Every row comes from one small tree of marks. Brackets hold a mark, then the marks that hang from it, in the order of their numbers. Every link used is in the known rows. Which tree was each row made from?
Known rows:
(q796 (q316 q182)): [6 1 8 21 -2 -15 -41 11 5 -30 5 -32 8 -12 19 -14 3 23 26 4 13 5 -10 11]
(q796 q90 (q316 (q182 q557 q979))): [12 22 -37 15 10 -4 -26 30 21 -16 1 -6 5 -10 12 -6 -5 25 -27 20 -4 20 -17 3]
(q182 q90 q557 q601 q661): [-2 -1 -8 -4 16 -22 -4 -15 -2 8 -13 11 3 22 10 23 1 -13 -23 -19 -27 5 1 -10]
(q316 (q182 q661)): [-10 -5 -5 6 21 -29 -35 11 6 -31 -7 -26 -1 6 34 -10 -4 34 24 13 -6 3 1 -17]
(q796 q90 q316): [9 -4 -7 35 -5 -3 -22 10 7 -11 -8 -8 22 -18 4 -13 -2 14 10 5 15 -4 -4 6]
(q90 (q182 q316 q661) q796): [5 11 -5 28 6 -2 4 14 -17 -19 -1 -10 3 1 -1 -35 -8 12 24 27 20 -1 21 -30]
(q182 q90 q601 q979): [-18 -12 15 -22 -14 -5 11 -10 10 18 -5 -2 -13 -2 14 27 5 -8 -10 -18 -8 -13 -4 12]
(q796 q90): [-10 -19 8 18 4 -2 -5 1 6 -8 -16 -1 13 -8 6 5 -8 14 5 5 8 -19 5 2]
(q796 (q90 (q182 q557)) q316): [14 16 -13 28 8 8 -14 16 -9 -23 -10 5 20 -18 6 -10 -18 19 -22 20 15 18 5 10]
(q661 (q182 q90 q557)): [1 -10 17 -28 16 -2 27 -23 8 2 -9 1 1 6 -6 14 2 -16 -5 -5 -7 -2 4 23]
(q90 (q796 q316)): [19 -9 -4 38 -8 -12 -15 -5 10 -4 10 -17 14 -13 4 -27 5 -4 23 -6 19 -6 -3 1]
(q557 (q182 q90 q316 q601 q979)): [-11 -4 15 -37 -27 32 7 2 -2 23 13 -1 -17 -2 -14 25 5 -9 8 -13 4 -10 -4 6]
(q979 (q182 q601)): [-30 -25 24 -26 -6 -12 -5 -22 -9 -4 4 10 -17 -6 9 15 -10 0 7 -19 -31 -3 -14 30]
(q601 q182): [-18 -29 32 -8 2 3 -23 11 22 -8 1 -8 10 -18 13 -10 -2 34 31 3 14 -24 2 -2]
(q979 (q182 q316 q601)): [-21 -11 31 -19 -9 -6 9 -13 -22 0 8 16 -17 -6 -11 10 -4 -7 15 -16 -22 -6 -17 16]
(q90 q182 q796): [-5 -18 17 15 -4 5 3 -7 -5 -14 -1 -9 3 -12 11 -17 -13 11 13 14 22 -9 18 8]
(q90 (q182 q316 q557 q601 q661) q796): [7 10 -15 15 9 -1 -1 5 -21 -5 2 15 0 9 -17 -3 -17 -9 -16 6 -14 20 5 -21]
(q182 q316 q601 q979): [-13 -7 17 -10 -8 -12 -1 4 7 14 10 -8 -16 -13 -2 23 -7 -5 3 -21 -9 -15 -18 -5]
(q182 (q90 (q796 q316)) q557 q601 q661): [26 14 -40 27 -4 -9 -8 -9 -2 10 -2 9 10 19 -8 -11 11 -27 -22 -14 -13 24 -2 -6]
(q601 (q182 (q90 (q796 q316)) q557 q661)): [27 16 -34 23 6 12 -10 17 17 4 1 6 23 7 -7 -49 22 13 1 14 13 15 10 -23]

Which tree is each row?
[13 0 22 28 -9 8 38 -11 -8 15 -4 3 14 8 -25 -16 18 -22 23 1 32 -26 16 -10] : (q182 (q90 q796) q316)
[2 -1 0 -4 12 1 -24 11 -4 -9 12 -23 -6 -5 5 -9 -5 17 39 4 9 -9 3 -29] : (q557 (q182 q316 q661))
[-20 6 -18 -21 -4 -9 -15 13 6 -8 -8 -14 -19 21 27 10 8 15 -6 4 -20 15 -5 -4] : (q316 (q182 q90 q601 q661 q979))
[-6 -33 8 -14 -35 38 -4 -21 -4 21 8 10 -1 10 -16 14 6 -19 10 -19 8 -7 8 25] : (q557 (q182 (q90 q796) q601))
[2 6 7 -18 22 -19 26 -10 19 18 -6 -1 -4 -3 21 17 7 -6 -24 0 -1 -16 0 -6] : (q182 q90 q557 q979)
[-17 11 7 -17 -5 -5 23 -9 -32 1 -4 16 -13 17 -8 -5 13 -8 11 -3 -23 9 -1 -2] : (q979 (q182 q90 q316 q601 q661))
[7 -1 19 -15 22 -10 16 -12 5 -2 6 -3 -3 -5 -20 10 -9 -14 8 -6 -8 -5 -3 5] : (q661 (q182 q316 q557))
[30 21 -26 15 -1 -7 21 -5 20 20 7 -4 3 -3 4 -18 17 -20 -21 2 12 3 -3 -3] : (q182 (q90 (q796 q316)) q557 q979)
[-9 -17 15 -36 -1 5 19 -30 2 11 -9 14 -6 15 -17 35 -4 -29 -21 -24 -25 9 -2 36] : (q661 (q182 q90 q557 q601))
[-9 9 -8 -17 23 -26 1 -8 -20 -1 6 21 -18 8 -5 6 -6 -8 -12 -8 -47 15 -17 -13] : (q979 (q182 q316 q557 q601 q661))
[-2 6 15 -30 -10 25 17 7 5 17 15 -15 -11 -11 -3 4 10 5 22 5 23 -21 5 -7] : (q557 (q182 q90 q316 q979))
[3 4 -16 20 -10 14 -24 12 -15 -14 -8 16 14 -13 -5 11 -21 5 -36 2 -7 28 -5 23] : (q796 (q90 (q182 q557 q601)) q316)
[9 8 -5 -1 -8 6 38 -11 3 37 4 23 -7 10 -29 16 8 -39 -29 -16 -6 -7 -7 -8] : (q182 (q90 q796) q316 q557 q601 q979)
[5 -6 -14 0 -24 33 -1 -3 -16 15 9 8 -4 22 -27 -5 9 -17 19 -6 4 4 12 -12] : (q557 (q182 (q90 q796) q316 q601 q661))
[12 -1 0 15 9 3 13 -15 3 -1 -10 9 11 20 -4 -2 13 -10 -11 10 12 -3 8 3] : (q316 (q182 (q90 q796) q557))
[-3 16 -18 13 -11 12 -12 34 5 -22 -3 -16 3 -27 19 -23 -12 33 -5 29 20 13 2 10] : (q796 (q90 (q182 q979)) q316)
[0 25 -5 2 16 10 20 26 -3 -4 -7 13 -1 -16 -3 3 -19 17 -29 28 8 1 7 -13] : (q796 (q90 (q182 q316 q557 q979)))
[-8 17 -27 -24 15 -16 -11 7 9 -2 -7 0 -16 24 22 20 3 7 -34 2 -31 23 -10 -10] : (q316 (q182 q90 q557 q601 q661 q979))
[3 -3 32 -12 -11 26 12 -4 -11 7 7 -7 4 -5 -11 3 10 -3 33 -1 31 -21 10 -2] : (q557 (q182 q90 q316))
